Every row comes from one small tree of marks. Brackets hold a mark, then the marks that hang from it, in alphabetical order. Every link used is in the known rows. Which tree was each row made from?
In the rows, 128 means zero.
Known rows
[zisuvuf birami sasud]: [118 114 121 136 129 167 138 108 123 148 127 141 114 105 211 137 119 118
 118 133 113 116 114 151 112 127 137 143 129 134 122 127 130 151 130 150
 127 112 128 115  88 129  79 127 116 109 130 149 146 130]
[zoteg [zisuvuf [sasud [nebo nuso]]]]: [118 112 134  87 116 126 139 145 125 126 146 131 112 135 184 112 113 124
 191 113 187 142 107 120 103  80 131 120 135 111 143 146 121 139 170  86
 108 136 103 138 103 102 130 155 109 160  95  89  86 123]
[zoteg [zisuvuf sasud]]: [118 124 116  56 117 156 108 144 147 122 125 147 101  96 217 119 129 124
 116 127 154 121 118 125 114  76 145 120 160 104 112 125 136 139 133  75
 104 127 111 125  98 126 106 148 122 142 115 114 102 120]
[sasud nebo [zisuvuf zoteg]]: [133 112  99  68 121  75 109 148 160 131 138 151 132 167 145 130 125 117
 126 128 170 143  81  95 137  95 145 145  92 129 126 139 109 135 144 150
 128 145 113 124 104 113 122 132 124 133 107 112 101 123]
[meka [zisuvuf sasud]]: [124 118 123  68 123 167 115 131 116 133 125 126 122 107 210 157 117 125
 114 128 104 116  88 132  87 101 137 135 167 143 123 131 118 149 129  86
 142 127 118 123  93 120  99 146 122 134 129 139 105 122]
[meka [zisuvuf [birami nebo] sasud satef]]: [125 121 116 184 140 189 106 101 100 151 105 146 139 101  72 170 115 128
 158 123 105 138 127 156  57 131 114 160 130 207 139 136 111 170 137 143
 147 121 128 123 106 109 181 137 118 136 162 143  94 124]
[nuso zisuvuf]: [122 117 118  72 116 139 127 145 104 109 144 124 117 126 178 123 126 119
  71 133  78 105 133 106 167 138 146 120 133  47 152 117 143 129 120  80
 125 126 111 132 121 120 102 120 126 137 115 134 149 120]
[zume [birami gagafu [nebo sasud]]]: [135 155 146 216 137  91 129 125 156  95 124  96 135 145  88 148 145 155
 109 127 120 138 122 145 154 163 113 114 145 107  82 160 133 125 145 164
 143 123 158 127 150 113  77 117 124  98 112 117 157 131]
[zisuvuf satef]: [115 110 128  75 116 120 105 139 122 117 121 140 123 101 165 118 137 123
 128 135  54 109 135 126 134 120 143 133 126 119 122 123 150 127 129 109
 132 135 119 126 131 127 216 118 126 112 119 134 150 111]
[nuso [zisuvuf meka sasud satef zoteg]]: [115 108 115  71 133 216 127 134  88 131 121 159 144 115 132 106 135 113
 117 125 144 133 146 130 108 104 157 178 107 160 173 115 114 103 138 188
  98 135  92 133 108 155 195 165 104 155 165 156 103  96]
[nuso [zisuvuf sasud satef]]: [113 110 112  83 124 209 119 136  95 120 122 146 123  97 173 134 131 119
 108 127  97 120 141 123 133 111 138 144 114 107 169 124 132 137 135 130
 114 130 128 139 116 116 189 132 119 153 146 137 137 102]
[gagafu [birami nebo]]: [125 136 129  58 118  94 126 107 140 118 125 118 120 134  65 136 119 128
 112 127  51 108 120 127 148 142 112 126 146  96 108 137 127  92 119  76
 142 132 184 125 112 110 106 124 116 113 138 155 159 165]
[zume [birami fareg gagafu nebo]]: [147 155 155 252 129  90 128 135 165 119 113 124 117 120 135 135 150 145
 126 141 150 131 152 127 140 161 105 124  86 103  97 131 121 122  98 180
 144 138 145 126 174 108  79 117 127 102  84 122 177 157]
[zisuvuf [birami gagafu nebo]]: [131 134 132 218 133  97 115 115 131 159 127 118 129 134  77 136 127 122
 127 131  94 121 134 112 137 180 126 125  98 118 108 113 128 139 119 203
 141 122 149 127 121 117  69 103 135  92 124 133 159 155]
[zume [birami nebo]]: [131 140 138 178 126 100 123 129 141 101 133 134 126 120 104 129 124 143
 115 131  49 121 132 156 146 135 118 129 149  93 106 163 132 119 141 113
 149 121 119 115 142 104  95 119 117 108  88 131 161 127]
[nebo nuso [sasud [zisuvuf satef]]]: [117 107 130  87 120 108 146 139 169 102 123  80 150 114 123 124 141 130
 183 124 147 135  98 134 138  96 139 119 128 153 103 136 153 136 163 121
 122 122 114 143 106 118 233 120 133 136 135  98 108 101]
[nebo nuso [sasud zisuvuf]]: [122 114 139  75 125  92 160 142 168 100 137  74 149 128 150 118 136 133
 155 127 164 131  75 131 152  98 145 105 154 118  91 145 141 127 144 107
 120 120 109 130  89 111 126 123 141 138 119  93 115 119]
[gagafu [birami [nebo nuso]]]: [124 125 144  67 116  91 156 104 133 123 138  92 130 135  52 125 118 130
 169 118  66 113 126 156 130 148 110 117 159 106 120 147 135  97 135  80
 140 119 171 131 110 100 127 123 123 109 128 141 154 163]
[zoteg [zisuvuf satef]]: [112 111 124  58 111 118  94 156 138 109 116 153 111  91 169 108 134 122
 139 127 100 110 144 107 122  99 141 125 155 108 119 121 157 132 136  65
 116 136 100 126 138 126 224 116 132 142 114 104 116 111]
[sasud zisuvuf]: [127 115 110  70 111  86 113 149 173 120 132 135 114 112 190 118 127 122
 108 136  99 116  87  89 148 104 137 125 115  97 102 126 147 129 122 115
 133 132 122 123  97 124 104 118 138 132 123 120 130 133]
[zisuvuf birami meka sasud satef zoteg]: [113 104 117 129 147 189 123 104 105 153 113 162 142 114 145 111 130 104
 156 137 154 138 137 165  72 109 145 188 110 220 140 118 115 125 141 227
 117 130 105 114  87 161 193 145 107 126 175 162 118 108]
[birami fareg gagafu [nebo sasud] zume]: [164 172 147 215 143  92 126 116 160 139 109  87 155 147  95 144 156 158
 116 127 251 150 130 113 177 157 104  93 116 114 104 103 104 117  71 154
 117 142 165 139 199 159  65 129 139 113 104 110 141 137]
[gagafu [birami fareg [nebo sasud] zume]]: [155 170 138 119 135  86 145  84 164 114  98  81 135 153  81 148 150 154
 112 130 213 147 132 148 173 133  94  90 160 121 124 127 112  91  71  61
 127 132 209 131 183 152  81 133 127 124 131 135 152 160]
[zoteg [zisuvuf [birami nebo zume] satef]]: [129 149 121 211 129 124  96 127 134 147 118 153 130 112  68 122 128 136
 165 133 124 138 163 123 124 121 101 114 138 146 134 122 134 144 129  95
 119 128 123 130 198 152 179 121 137 148 134 116 102 122]
[zoteg [zisuvuf [birami zume]]]: [133 144 120 160 130 113 115 131 141 139 132 150 100 123 194 115 120 141
 133 134 133 130 139 119 131 112 118  92 163 114 126 117 136 147 131  58
 113 117 133 121 175 162  82 118 155 141 112 110 114 140]
[sasud nebo zisuvuf]: [134 120 108  82 107  58 103 148 163 116 140 147 114 149 171 121 119 122
 124 128 121 135  84  72 147 102 137 129  78  99 123 131 117 124 133 120
 138 126 135 128 105 108 101 130 120 141  98 107 119 136]
[birami fareg [nebo nuso] zume]: [147 151 151 188 131  93 164 130 142 156 132  92 147 125  88 111 142 140
 186 128 194 138 137 132 153 136  96  89 127 113 127 109 125 113  99 103
 133 133 113 132 185 144 115 126 146 129  90 118 144 138]
[gagafu [birami [nebo [sasud zisuvuf]] zume]]: [148 177 121  99 123  83 127 100 197  99 118  95 140 145  57 151 135 160
 117 126 150 148  83 128 172 110  95  91 155 127  99 149 116  96 113  71
 124 114 207 135 166 144  72 139 136 147 166 126 121 152]
[nuso nebo [zisuvuf birami meka sasud]]: [124 137 120 158 132 213 154 118  94 151 152 168 124 117  77 104  96 118
  75 126 120 126 152 121 126 132 141 153 114 129 155 135 134 101 118 161
 115 118 127 133  80 144  50 144 116 154 175 148 127 118]
[meka zisuvuf]: [130 110 120  60 120 112 105 148 116 114 131 125 117 129 194 146 120 124
 108 136  67 105 106 120 104 121 141 125 169 114 122 119 132 144 120  56
 155 120 115 116 115 115 119 127 132 120 111 139 109 118]
[zume [birami gagafu nebo]]: [132 157 142 219 128  94 119 139 143 111 131 126 114 126 102 133 142 144
 121 133  67 124 129 132 145 166 104 119 108  97  92 141 126 122 132 180
 147 122 150 129 153 112  85 120 128  98  96 124 168 143]
[zume birami]: [121 136 128 130 119 106 127 135 144  99 134 141 102 117 213 122 135 132
 109 135  50 105 130 155 139 123 123 119 151  91 101 151 147 126 142 100
 150 114 122 111 136 107  99 118 126 105  95 137 167 116]
[nuso nebo zisuvuf]: [128 129 125  77 113 160 148 151 104 123 159 149 123 133  73 126 105 119
  44 120  77 105 139 104 179 138 139 125 138  45 141 133 154 125 120  77
 125 134 118 135 112 116  95 119 140 140 122 126 150 114]
[gagafu [birami nebo zume]]: [140 176 130  94 117  97 126 101 144 137 123 120 122 134  71 135 124 141
 123 124  72 122 129 129 158 141  98 101 165  96 119 138 123  88 108  70
 140 123 192 124 175 137  88 135 131 120 134 150 153 159]

Write each row's tree
[119 110 130  65 130 149 169 151  92 125 155 101 145 145 133 126 129 108
 136 120 135 117 125 134 136 132 138 123 141  85 155 124 135 140 158 117
 116 131  82 138 112 117 145 125 136 130 123 130 128 117]
[nebo [nuso [zisuvuf zoteg]]]
[126  92 123 149 148 145 132 115 130 139  92 144 131 124 161 136 148 105
 145 136 200 129 154 166 100 131 127 157  93 177 130 106 129 154 105 173
 125 155 109 121 128 137 210 107 130 107 126 135 142 127]
[zisuvuf [birami fareg] satef zoteg]
[128 124 138 172 127  88  97 121 131 145 129 145 116 130  77  83 111 122
 139 129 116 133 148 114 118 125 134 127 127 134 119 126 130  99 131 107
 114 128  95 117 127 153  86 126 120 146 136 124  97 143]
[zoteg [zisuvuf [birami nebo] meka]]
[133 151 125 214 130 136 106 127 114 148 123 144 108 119 167 157 141 144
 166 139  93 125 143 109  84 152 114 106 113 204 137 105 119 169 125 163
 146 118 174 121 189 154 171 122 151 124 155 127 115 138]
[meka [zisuvuf [birami gagafu zume] satef]]
[121 101 122 149 135 126 174 136  78 145 159 107 144 192 118 132 105 100
 163 117 168 142 124 143 119 141 125 137 106 119 183 142 107 154 166 156
 122 127  98 135 114 101 119 114 129 127 130 118 120 133]
[sasud [nebo [nuso [zisuvuf birami zoteg]]]]
[124 132 148  65 131  87 165  96 143 106 133  59 148 154  34 134 132 140
 158 112 119 129 114 174 147 149 112 105 179 115 108 164 140 101 147  73
 134 119 175 141 107 105 132 130 117 112 143 129 141 147]
[gagafu [birami [nebo nuso sasud]]]
[148 158 161 245 143  87 135 123 166  92 103  87 135 145 108 141 159 154
 113 133 207 144 140 159 156 160 105 116 112 114  92 138 120 121 104 177
 135 138 157 130 167 116  72 115 124 108  94 117 164 139]
[zume [birami fareg gagafu [nebo sasud]]]
[122 116 122  65 126 194 140 148  97 117 138 167 148 126  17 145 125 123
  77 111 121 118 156 116 150 133 141 148 124 106 155 137 150 133 128 118
 119 146 105 139 127 121 207 120 141 137 148 134 128  94]
[nuso nebo [zisuvuf satef zoteg]]
[142 116 138 208 140 110 120 125 126 144 124 121 100 132 219 148 136 118
 130 144 172 115 132 113  80 158 127 116 103 162 124  96 118 169  90 160
 149 134 147 119 134 118  95 110 137 116 116 123 127 170]
[meka [zisuvuf [birami fareg gagafu]]]
[110 108 126 147 133 175 104 127 126 139 116 174 106  82 183  81 129 115
 167 137 135 136 148 130  76  94 144 153 126 188 136 131 137 121 139 152
  96 122 109 126 109 151 180 145 116 158 162 129  95 118]
[zoteg [zisuvuf birami meka sasud satef]]
[133 132 133  59 136 166 156 130 106 108 154 135 166 159  18 114 113 132
  46 116 180 136 132 128 166 120 161 141 149 113 138 135 138  94 123 120
 108 136  97 139 102 152 108 149 129 139 149 131 107  89]
[nuso [nebo sasud] [zisuvuf meka zoteg]]
[115 105 107 120 150 213 120 114  94 141 109 155 135 112 158 178 126 117
 159 133 155 136 113 175  35 114 132 171 136 233 144 129 112 186 154 163
 136 136 115 121  96 128 192 144 128 127 153 154  81 116]
[meka [zisuvuf birami sasud satef zoteg]]
[130 108 110  83 120  80  92 141 152 122 124 176 135 149 109  85 124 120
 160 134 150 153 111  87 111  92 147 169  53 190 139 128 110  93 145 193
 122 147 102 130 113 143 213 151 107 151 139 126  82 114]
[sasud nebo [zisuvuf meka satef zoteg]]
[132 126 130  71 128 160 153 134 118  99 152 117 145 148  55 139 113 136
  40 107 135 126 126 114 196 136 133 118 163  59 131 143 151 120 121  65
 118 130 124 138 112 115  88 124 131 134 142 115 131  98]
[nuso [nebo sasud] zisuvuf]
[116 108 113  55 135 197 106 127 105 127 109 149 138 107 155 176 134 122
 140 130 142 124 105 153  54  91 147 172 151 203 141 130 112 169 143 129
 129 135 109 126 102 129 214 151 124 129 146 135  80  98]
[meka [zisuvuf sasud satef zoteg]]
[126 121 120 153 130 137 136 130  92 141 150 140 114 140 169  85 113 109
  94 135  76 119 160 111 145 141 147 137 102 102 168 113 124 101 123 139
 125 114 101 116 114 146  80 120 124 140 142 151 141 126]
[nuso [zisuvuf birami meka]]
[135 112 119  54 132  96 120 128 169 111 120 117 157 143 134 105 138 131
 105 134 198 148  81 117 140  85 161 142 132 160  99 130 122  97 142 155
 106 130  90 127  91 165 114 146 125 140 146 125  92 109]
[nebo [sasud [zisuvuf meka zoteg]]]
[122 132 144 223 143 119 114 108 131 136 103  93 152 134  41 150 140 138
 142 126 136 141 138 136 139 177 112 126 113 159 107 128 129 143 117 209
 130 131 161 135 136 121 169 110 119  98 150 123 143 127]
[zisuvuf [birami gagafu [nebo sasud]] satef]
[146 177 141 189 118  93 109 135 139 157 134 121 134 130  86 128 141 152
 121 130 106 134 130  93 164 164 107  92 116 104 106 105 118 117 109 163
 135 128 153 129 181 146  81 131 140 104 119 123 153 145]
[birami gagafu nebo zume]
[136 167 110 227 132 197 138 111 100 168 138 126 135 129  91 149 110 131
 105 124 142 144 143 133 145 143  98 119 127 112 173 120 101 141 127 137
 118 110 141 131 169 149  45 135 130 150 152 142 138 128]
[nuso [zisuvuf [birami nebo zume] sasud]]
[113 108 112 144 133 194 113 105  95 139 116 148 113  94 186 165 118 126
 152 129 101 121 122 159  57 112 127 153 131 205 145 124 129 176 140 136
 145 118 135 122 103 105 189 135 120 134 153 141  94 123]
[meka [zisuvuf birami sasud satef]]
[118 110 111  84 114 148  91 141 122 117 113 174 107 118 183 123 119 123
 160 113 157 140 123 110 102  79 136 148 117 134 147 144 118 139 141  98
 106 145 124 142 120 110 194 147 108 159 116  98  89 105]
[zoteg [zisuvuf [sasud nebo] satef]]
[142 115 131 190 149 114 138 104 132 162 105 125 154 147  75 143 130 113
 134 136 223 137 139 152 124 153 125 147 101 144 126 110 111 142  93 165
 130 145  96 123 124 125 106 110 126 104 116 142 141 150]
[zisuvuf [birami fareg nebo] zoteg]
[122 104 107  55 121 126 102 143 159 116 112 148 140 106 138 133 143 119
 138 135 134 127 102 111 119  92 146 148  98 164 115 119 140 138 136 156
 122 142  97 127 114 130 227 121 138 129 132 126 115 114]
[sasud [zisuvuf satef zoteg]]
[140 167 149 194 121  97 146 136 135 157 151  92 146 131  72 121 136 148
 183 122 122 131 128 114 151 170 100  89 123 115 105 114 126 121 134 168
 134 119 146 134 175 135 105 129 146 114 110 111 149 140]
[birami gagafu [nebo nuso] zume]
[121 104 146  91 117 124 166 156  95 127 167 104 126 129 144  65 128 110
 143 126  83 116 148 113 143 128 157 124 134  81 163 121 138  87 148 114
 121 115  87 131 110 138 128 138 124 150 122 131 127 119]
[nebo [nuso [zisuvuf meka]]]
[121 111 149  86 122 121 171 147  99 106 159  70 147 150 134  77 130 124
 132 122 135 134 131 130 156 126 159 116 159  94 153 130 140  90 151 105
 107 119  91 137 110 135 121 136 122 146 132 123 119 108]
[nebo [nuso [zisuvuf meka]] sasud]
[121 100 119  48 133 155 100 138 106 120 120 143 139 128 139 158 134 125
 139 132 105 123 122 141  70 114 150 149 147 178 132 121 132 161 140  97
 146 139  97 126 124 116 241 131 134 119 133 131  85 106]
[meka [zisuvuf satef zoteg]]
[142 156 127  83 126  97 138 106 156 126 115 120  97 127 208 123 149 132
 115 137 154 119 138 130 146 123 109  98 143 104 132 107 125  96  79  64
 135 128 204 124 176 148 100 126 137 129 117 137 167 166]
[gagafu [birami fareg zume]]
[136 122 133 171 141 115 122 106 112 125 128  86 150 155  68 172 112 142
 119 125 135 140 110 144 107 148 122 129 180 155 115 148 113 163 119  87
 150 117 121 123 116 115  95 120 126 120 138 132  95 132]
[meka [zisuvuf [birami [nebo sasud]]]]
[125 109 137 109 114  95 157 146  83 131 171 117 127 178 139  65 109 109
 159 122  99 138 141 101 141 132 148 125 100  85 185 129 114  82 151 121
 118 122  90 139 112 121 118 144 111 157 103 117 117 118]
[sasud [nebo [nuso [zisuvuf meka]]]]
[122 139 123 196 132 183 117 108 115 168 114 167 121  95 168  89 132 133
 164 135 111 143 146 141  95 105 131 142 112 208 143 115 120 114 135 185
 120 116 144 118 148 184 160 151 122 136 167 154 122 115]
[zisuvuf [birami zume] meka sasud satef]
[140 138 140 205 131  96 137 142 155 109 118 132  96 116 239 121 156 127
 115 139 150 117 144 138 139 148 115 113  95 105 101 126 135 128  98 173
 138 133 153 121 161 116  82 109 132 105  76 115 176 156]
[zume [birami fareg gagafu]]
[127 124 126 169 132 119 119 128 116 140 130 127 100 131 193 154 125 126
 126 144  89 111 115 114  87 161 132 119 121 158 117 107 124 168 127 156
 153 115 149 121 120 123  91 113 140 112 133 126 119 153]
[meka [zisuvuf [birami gagafu]]]
[127 144 131 182 134 167 150 134 108 146 154 147 113 128  77 138 117 121
  59 119  96 108 154  92 157 179 120 118  93  86 136 122 146 143 118 184
 127 121 152 140 121 122  58 101 146 127 146 121 164 143]
[nuso nebo [zisuvuf [birami gagafu]]]
